Each row was made from one path, in order. Every step used is in the known rows, and no mark comes twice. Write each row's path.
Known rows
pidom > kivevib > sofe: [-0.879  0.019  0.682  2.331 -1.364  3.739  1.735 -0.724  1.348  2.182
 -0.027  2.198 -0.967  3.419  0.153  3.235 -2.053  0.619 -2.325 -0.525
 -1.991  2.800 -0.794]
pidom > kivevib > rozil > vope > sofe > gagovof: [-1.560  0.084  1.762 -0.226 -3.338  1.466  0.490  1.295 -0.206 -1.261
 -1.374  0.447  0.712  1.298 -0.563  4.415  0.274  2.454 -1.066  1.162
 -4.338  4.609 -2.376]
sofe > vope > pidom > kivevib > rozil > gagovof: [-1.099 -0.840 -0.306  0.219 -0.152  5.517 -2.847  2.794 -0.643 -1.951
 -1.314 -0.468 -1.029 -0.037  2.738  2.320 -0.878 -0.157 -2.041  0.020
 -0.713 -0.181  0.272]
pidom > vope: [-1.744  0.318  1.362  0.691  1.442 -1.995  1.249 -0.420 -0.832  0.016
 -0.451 -0.813  0.235  0.324  0.513 -0.317  0.298 -0.183 -0.085  1.606
 -2.378  1.433 -0.319]
sofe > gagovof: [ 1.195 -0.235 -0.071 -0.390 -1.346  1.712  0.427  0.778 -0.393 -0.606
  0.765  0.266  0.693  1.030 -1.516  0.759  1.666  0.047  1.040 -0.878
 -1.374  0.818 -1.382]
rozil > vope > pidom > kivevib > sofe > gagovof: [ 0.803 -1.015 -1.472  1.983 -3.388  4.369 -0.218  1.287  1.060 -0.232
  2.382 -0.687 -0.059  5.043 -0.275  2.453  0.695  1.204 -1.150 -0.626
 -5.019  6.969  0.098]
rozil > gagovof > sofe > vope > pidom > kivevib: [ 1.087  1.300 -0.474  3.754 -2.371  5.331 -1.055  1.919  1.682 -0.373
  1.550 -0.544 -1.506 -0.067  1.421 -0.965 -0.622  0.591 -3.059 -1.131
 -1.986  0.747  0.888]
pidom > kivevib: [-0.282 -0.513  1.124  1.035 -0.542  2.286  1.481 -0.352  1.250  0.050
 -0.384  0.993  0.075  0.772  0.709  2.068 -1.759  0.194 -0.527  0.320
 -1.549  1.985  0.528]
pidom > kivevib > sofe > gagovof: [ 0.595 -0.301  0.176  1.863 -2.734  5.395  2.090  0.202  1.224  1.643
  0.841  2.739 -0.521  4.414 -1.614  3.919 -0.613  0.620 -1.244 -1.360
 -3.338  3.694 -1.954]
kivevib > sofe > vope > rozil > gagovof: [-0.401  1.364 -3.650 -0.034 -0.909  4.647  0.321  2.575 -1.411  0.485
  0.682  1.245 -0.695  3.193  1.821  0.509  0.719 -0.837 -5.492  0.055
 -0.492 -0.987 -2.146]
vope > sofe > gagovof: [ 0.229  0.759 -0.713 -0.663 -3.213  0.693  0.269  0.941  0.650 -0.923
 -0.381 -0.363  0.383 -0.469 -2.292  1.113  1.752  0.869 -0.199 -1.176
 -2.278  1.677 -1.591]
sofe > gagovof > rozil > vope > pidom > kivevib: [ 0.591 -1.136 -0.883  0.184 -1.775  4.883 -1.571  2.369  1.750 -2.192
  1.816 -1.945  0.608  1.654  2.319  1.839  0.566  0.889  2.504  1.218
 -3.421  5.406 -0.963]
vope > sofe > gagovof > pidom: [ 1.066  0.990 -0.771 -1.255 -2.401  1.999  0.339  0.764  0.642  0.166
 -1.199 -1.360  0.373 -0.886 -0.355  3.471  0.395  0.146  0.535 -2.085
 -0.581  2.970 -2.058]
gagovof > rozil > vope > pidom > kivevib: [-0.775 -1.135 -0.562  0.562 -0.361  3.050 -1.966  1.639  1.998 -1.833
  0.844 -2.070  0.233  0.591  3.803  0.906 -1.138  0.703  1.349  2.007
 -1.969  4.548  0.287]
kivevib > pidom > vope > rozil > gagovof > sofe: [-2.175  0.590  0.331  2.541  1.890 -0.537  1.350  3.249 -2.688 -2.693
 -0.015 -2.006 -1.172  3.473  1.889 -2.660  0.948  0.728 -2.491  2.218
 -1.664  1.920 -2.716]
kivevib > pidom > vope > sofe: [-3.365  0.988  1.265  0.068  1.319 -2.572 -0.136  0.062 -1.289 -2.200
 -2.947 -4.032  0.081 -0.637  1.171  1.276 -1.055  0.884 -0.387  1.684
 -2.367  4.304 -0.350]
gagovof > pidom: [ 0.555  0.193 -0.288 -0.987  0.541  0.994  0.104 -0.097 -0.241  1.066
 -1.267 -1.088  0.163 -0.468  1.728  1.999 -1.177 -0.679  0.473 -1.051
  1.743  0.981 -0.442]
pidom > kivevib > rozil: [-2.357 -1.130  2.031  0.503  0.497  2.079 -0.059  0.443 -0.058 -0.026
 -2.290  1.662 -0.373  1.310  0.312  3.827 -1.774  0.809  0.079  1.333
 -0.461  0.368 -1.207]
pidom > kivevib > sofe > vope > rozil: [-1.527  0.508 -2.784  1.344 -0.467  6.353  0.908  0.968  0.405  1.940
 -1.049  1.523  0.213  4.661  1.239  4.613 -1.956  0.335 -3.641  1.567
 -2.272  2.291 -0.187]
rozil > gagovof > sofe > vope > pidom: [ 1.322  1.875 -1.770  2.526 -1.369  3.051 -2.521  2.233  0.403 -0.689
  2.177 -1.532 -1.724 -0.793  0.763 -3.176  1.063  0.687 -2.404 -1.317
 -0.614 -1.062  0.417]
pidom > vope > rozil > gagovof > sofe: [-1.794  0.697  0.352  2.937  0.565 -0.826  2.421  2.978 -1.135 -1.422
  1.181  0.681 -0.945  2.605  0.506 -3.819  2.509  0.732 -3.130  1.830
 -2.242  0.047 -2.957]
kivevib > pidom > vope: [-2.444  0.243  1.621  0.220  2.980 -1.625 -0.032 -0.008 -2.266 -1.365
 -1.750 -3.258  0.045  0.827  1.942  0.991 -1.281 -0.040  0.740  1.858
 -1.572  3.385 -0.179]
rozil > gagovof > sofe > vope: [ 1.148  3.721 -0.107  2.019 -1.759  2.260  0.213  1.234 -0.419  1.072
  1.512  0.665 -1.332 -1.662  0.469 -2.410  0.116  0.066 -3.735 -1.045
 -0.371 -2.080 -1.584]
sofe > vope > rozil > gagovof: [ 0.042  0.918 -3.075 -1.333 -0.393  3.306  0.126  2.705 -1.669 -1.611
  0.175  0.298  0.407  0.862  2.555 -0.646  0.823 -1.212 -3.718  0.812
  0.127 -1.686 -0.818]

Which path is each row?
[-1.362  0.795  0.711  0.147 -1.650 -1.102  1.682  0.459 -0.370 -1.091
 -0.888 -1.055  0.959  0.091 -1.670  0.970  2.093  0.659 -0.033  0.623
 -4.347  3.405 -1.821] => pidom > vope > sofe > gagovof
[ 0.385 -0.260  0.829 -0.180 -0.085  3.317  1.488 -0.644  0.759  1.208
 -1.616 -0.119  0.155  0.435  2.421  4.287 -3.069 -0.433 -0.031 -0.941
  0.175  2.983 -0.133] => gagovof > pidom > kivevib
[ 0.265 -0.456  1.477 -1.074 -0.930  3.347  0.717  1.275 -1.304  0.421
 -1.642 -0.223  0.583  2.238  1.662  6.293 -1.154  0.965  0.839  0.146
 -1.980  4.364 -2.605] => sofe > gagovof > pidom > kivevib > rozil > vope
[-1.992  0.713  1.002 -0.084 -0.042 -0.822  0.334  0.837 -1.686 -2.632
 -1.858 -3.388  0.793  0.578 -0.476  2.224  0.414  0.856  0.466  0.711
 -3.951  5.180 -1.666] => kivevib > pidom > vope > sofe > gagovof
[-2.625 -0.947 -1.042  0.412  2.237 -1.352  1.256  1.468 -1.550 -1.304
 -0.793 -0.803  1.083  3.257  0.983 -0.073  1.449 -0.047 -0.339  3.593
 -2.102  1.544 -0.491] => pidom > vope > rozil
[-1.132 -1.100  1.672  3.674 -1.272  3.243 -1.676  3.236  0.770 -1.751
  0.267  0.996 -2.773  1.792  0.208 -0.579  0.157  1.550 -1.303 -0.447
 -0.990 -0.022 -1.593] => vope > pidom > kivevib > rozil > gagovof > sofe
[ 0.812  1.534 -0.585 -0.959 -4.034 -0.606  0.808  0.765 -0.062 -1.369
  1.156 -1.263  1.407 -0.201 -1.074  0.518  1.877  1.437 -1.086 -0.157
 -3.699  4.097 -1.158] => rozil > vope > sofe > gagovof
[ 0.117 -1.405 -0.691  1.059 -1.326  1.619 -0.952  0.758  1.295 -1.781
  0.925 -2.306  0.414  2.164  1.934  0.530 -0.608  0.870 -0.246  0.852
 -3.106  5.064  2.702] => rozil > vope > pidom > kivevib
[ 0.630 -0.746 -2.242 -0.830 -1.023  2.566 -2.950  2.902  0.604 -2.443
  2.267 -2.831  0.559  0.651  1.635 -0.139  2.377  0.728  2.960  1.011
 -1.926  3.356 -1.573] => sofe > gagovof > rozil > vope > pidom
[-1.200  2.252 -0.448 -1.007 -1.514 -0.570 -0.758  1.329  1.112 -0.789
 -0.250 -1.404  0.559 -2.658  2.278  0.333 -0.071  1.219 -0.677  1.556
 -1.289  2.869 -2.497] => gagovof > rozil > vope > sofe
[-0.123 -1.220 -1.781 -0.677 -0.500  1.433  1.375  2.850 -1.158 -2.647
  0.771  0.916 -0.436  2.244  1.645 -1.942  1.579 -1.003 -2.645  0.589
  0.658 -1.097 -1.788] => vope > rozil > gagovof
[ 0.326 -0.047  0.625 -0.758  0.773  0.712  1.675  0.378 -1.354  0.806
 -0.835 -1.769  0.794  0.716  0.548  2.755  0.772 -0.944  1.604 -0.254
 -2.016  3.405 -1.916] => sofe > gagovof > pidom > vope
[ 0.482 -0.631 -2.024 -1.576  0.465  2.528  1.373  2.877 -1.349 -1.568
 -0.336 -0.153 -0.124  1.526  3.152  0.285  0.541 -1.571 -2.042 -0.442
  2.132 -0.005 -2.213] => vope > rozil > gagovof > pidom
[-2.740  1.310  0.819 -0.707  0.827  0.963 -0.719  2.087 -0.588 -2.636
 -2.198 -3.202  0.340 -1.214  1.483  2.761  0.135  0.424  2.330  1.785
 -2.775  4.706 -4.071] => kivevib > pidom > vope > sofe > gagovof > rozil
[-3.223  0.869  2.116 -1.138  0.591 -1.428  0.894  1.713 -1.977 -0.735
 -3.389 -0.869 -0.951 -2.020  2.335  2.619  0.005 -0.403 -2.253  0.344
 -0.142  1.362 -4.286] => kivevib > rozil > gagovof > pidom > vope > sofe
[-0.555  0.947 -0.771  1.840 -0.493  3.024 -3.748  3.417 -0.733 -0.806
  0.339 -0.931 -2.233 -0.484  0.229 -1.160  1.179  1.409 -2.008 -0.171
  0.142 -2.736 -1.201] => kivevib > rozil > gagovof > sofe > vope > pidom
[ 0.467  0.515 -2.090 -1.200 -0.455  6.747  1.667  2.140 -0.534 -0.246
 -1.472  0.124  0.296  1.225  4.853  3.595 -2.279 -1.683 -3.517  0.038
  0.436  1.272 -0.858] => sofe > vope > rozil > gagovof > pidom > kivevib
[-1.796  1.300  0.767 -0.367  0.399 -1.923  1.151 -0.194  0.013  0.570
 -2.756 -2.454  0.386 -1.716  1.468  2.612 -0.844  0.070 -0.639  0.320
 -1.384  3.833 -1.064] => gagovof > pidom > vope > sofe
[-0.619 -1.728 -1.059  2.577 -1.162  4.420 -0.878  0.549  2.398  0.545
  0.567  0.011 -1.412  4.092  0.407  2.519 -1.147  0.782 -1.132 -0.476
 -2.196  3.949  1.311] => vope > pidom > kivevib > sofe
[-1.125  0.948 -4.212  0.309  0.132  3.970 -0.576  1.580 -0.992  1.803
 -0.300  0.379  0.324  3.867  0.687  2.624 -0.075  0.328 -3.075  1.394
 -0.979  0.344 -0.573] => kivevib > sofe > vope > rozil
[-0.386 -2.200 -0.281  1.391 -0.563  2.955 -1.422  0.826  1.849 -1.703
 -0.055 -1.338 -0.413  1.919  1.001  1.321 -0.855  0.440  0.709  0.214
 -1.686  2.886  2.293] => vope > pidom > kivevib
[-0.160  0.091  0.136  1.407 -1.599  6.995  1.297  1.100  2.189  1.845
  0.712  2.977 -0.633  2.878  0.177  4.554 -0.793  0.331  0.492 -0.302
 -2.308  3.102 -4.391] => pidom > kivevib > sofe > gagovof > rozil
[-1.418 -0.426  1.244 -0.815 -2.110  4.087  0.232  1.364  0.484  0.062
 -3.844  0.372 -0.096  0.237 -0.251  7.416 -1.296  1.153  0.693 -0.838
 -1.263  3.685 -2.946] => vope > sofe > gagovof > pidom > kivevib > rozil
[-0.577  1.705 -0.402 -0.538 -2.479 -2.302  0.241  0.107  0.244 -0.692
 -0.014 -1.728  0.565 -1.045  0.617 -0.256  0.371  1.366 -2.089  0.668
 -2.163  3.528 -0.083] => rozil > vope > sofe
[-3.581 -1.122 -0.749  0.002  3.889 -0.925 -0.096  2.019 -2.783 -2.908
 -1.851 -3.230  0.803  3.725  2.480  1.152  0.038 -0.171  0.316  3.568
 -1.410  3.255 -0.473] => kivevib > pidom > vope > rozil
[ 0.095  1.039 -0.095  0.736 -2.412  5.418  1.409  1.434  1.304  1.553
  1.788  1.668  0.228  3.270  1.434  3.832 -0.519  0.919 -0.666  0.443
 -3.877  5.425 -4.169] => pidom > kivevib > sofe > gagovof > rozil > vope
[ 0.270  1.393 -1.252  0.089 -1.584  3.395  0.336  1.716  0.109  1.515
  2.394  0.638  0.081  2.327  0.651  1.829  1.179  0.634 -0.218  0.306
 -2.283  3.442 -4.753] => kivevib > sofe > gagovof > rozil > vope
[-0.948  2.222  2.064  2.840 -1.395  4.399  0.115  1.629 -0.219  0.834
 -0.740  2.506 -1.777 -0.406  0.848  1.553 -1.698  1.156 -3.543 -0.043
 -1.150 -1.912 -2.676] => pidom > kivevib > rozil > gagovof > sofe > vope
[-2.267  0.517  1.800 -0.856 -1.189  0.910  0.035  0.396 -0.037  0.357
 -3.420 -1.133  0.332 -0.295  2.716  5.828 -2.694  1.627 -1.355  0.927
 -1.276  4.748 -1.820] => gagovof > pidom > kivevib > rozil > vope > sofe
[-1.030 -0.393 -1.398  1.773 -0.966  4.394 -1.414  1.523  2.259  0.513
  1.364 -1.014 -0.603  3.022  3.133  2.352 -1.365  0.766 -0.598  1.093
 -2.498  5.660 -0.965] => gagovof > rozil > vope > pidom > kivevib > sofe
[-0.772  0.881 -2.429  0.884 -1.702  7.036  1.888  2.053 -0.122  0.628
  0.002  2.443 -0.295  4.047  2.653  2.578 -1.336 -0.746 -6.172  0.221
 -1.920  1.082 -1.692] => pidom > kivevib > sofe > vope > rozil > gagovof
[-0.586  1.969 -2.708  2.120  0.000  2.475 -0.700  1.913 -0.056  0.818
  0.115 -0.265  0.042  1.783 -0.162 -0.364  0.365  1.565 -1.673  1.674
 -0.864 -1.033 -0.281] => gagovof > sofe > vope > rozil
[-1.262 -0.627 -2.304  0.562  0.953  2.474  2.268  2.034 -1.562  1.556
 -0.924 -0.587  0.685  5.942  0.412  4.289  1.510 -0.313 -0.578  0.816
 -2.436  4.371 -3.530] => kivevib > sofe > gagovof > pidom > vope > rozil
[-0.195 -0.807 -1.572  0.364 -0.851  6.370  3.313  2.087  0.161  0.776
 -0.337  2.131 -0.877  4.608  3.174  3.471 -1.408 -1.004 -4.333 -0.845
  0.274  2.899 -2.957] => vope > rozil > gagovof > pidom > kivevib > sofe
[ 0.812  0.888 -0.566 -1.054 -1.250  1.972 -0.265  1.844 -0.271 -0.816
  1.882 -0.581  0.846 -0.185  1.315  0.652  1.368  0.400  1.533  0.883
 -1.745  2.420 -3.359] => sofe > gagovof > rozil > vope
[ 0.147  1.855 -0.942  0.714 -0.717  6.477  0.956 -0.830  1.013  4.440
 -1.786  0.339 -0.103  1.294  2.680  6.737 -4.237 -0.327 -2.895 -1.096
 -0.758  3.438 -0.356] => gagovof > pidom > kivevib > sofe > vope
[ 0.577  3.222 -0.665  2.410 -0.591  1.602 -0.893  0.041  0.586  2.450
  0.592 -0.355 -0.382 -0.975 -0.690 -0.284 -0.445  1.417 -1.404 -0.035
 -1.069 -0.882 -0.115] => gagovof > sofe > vope
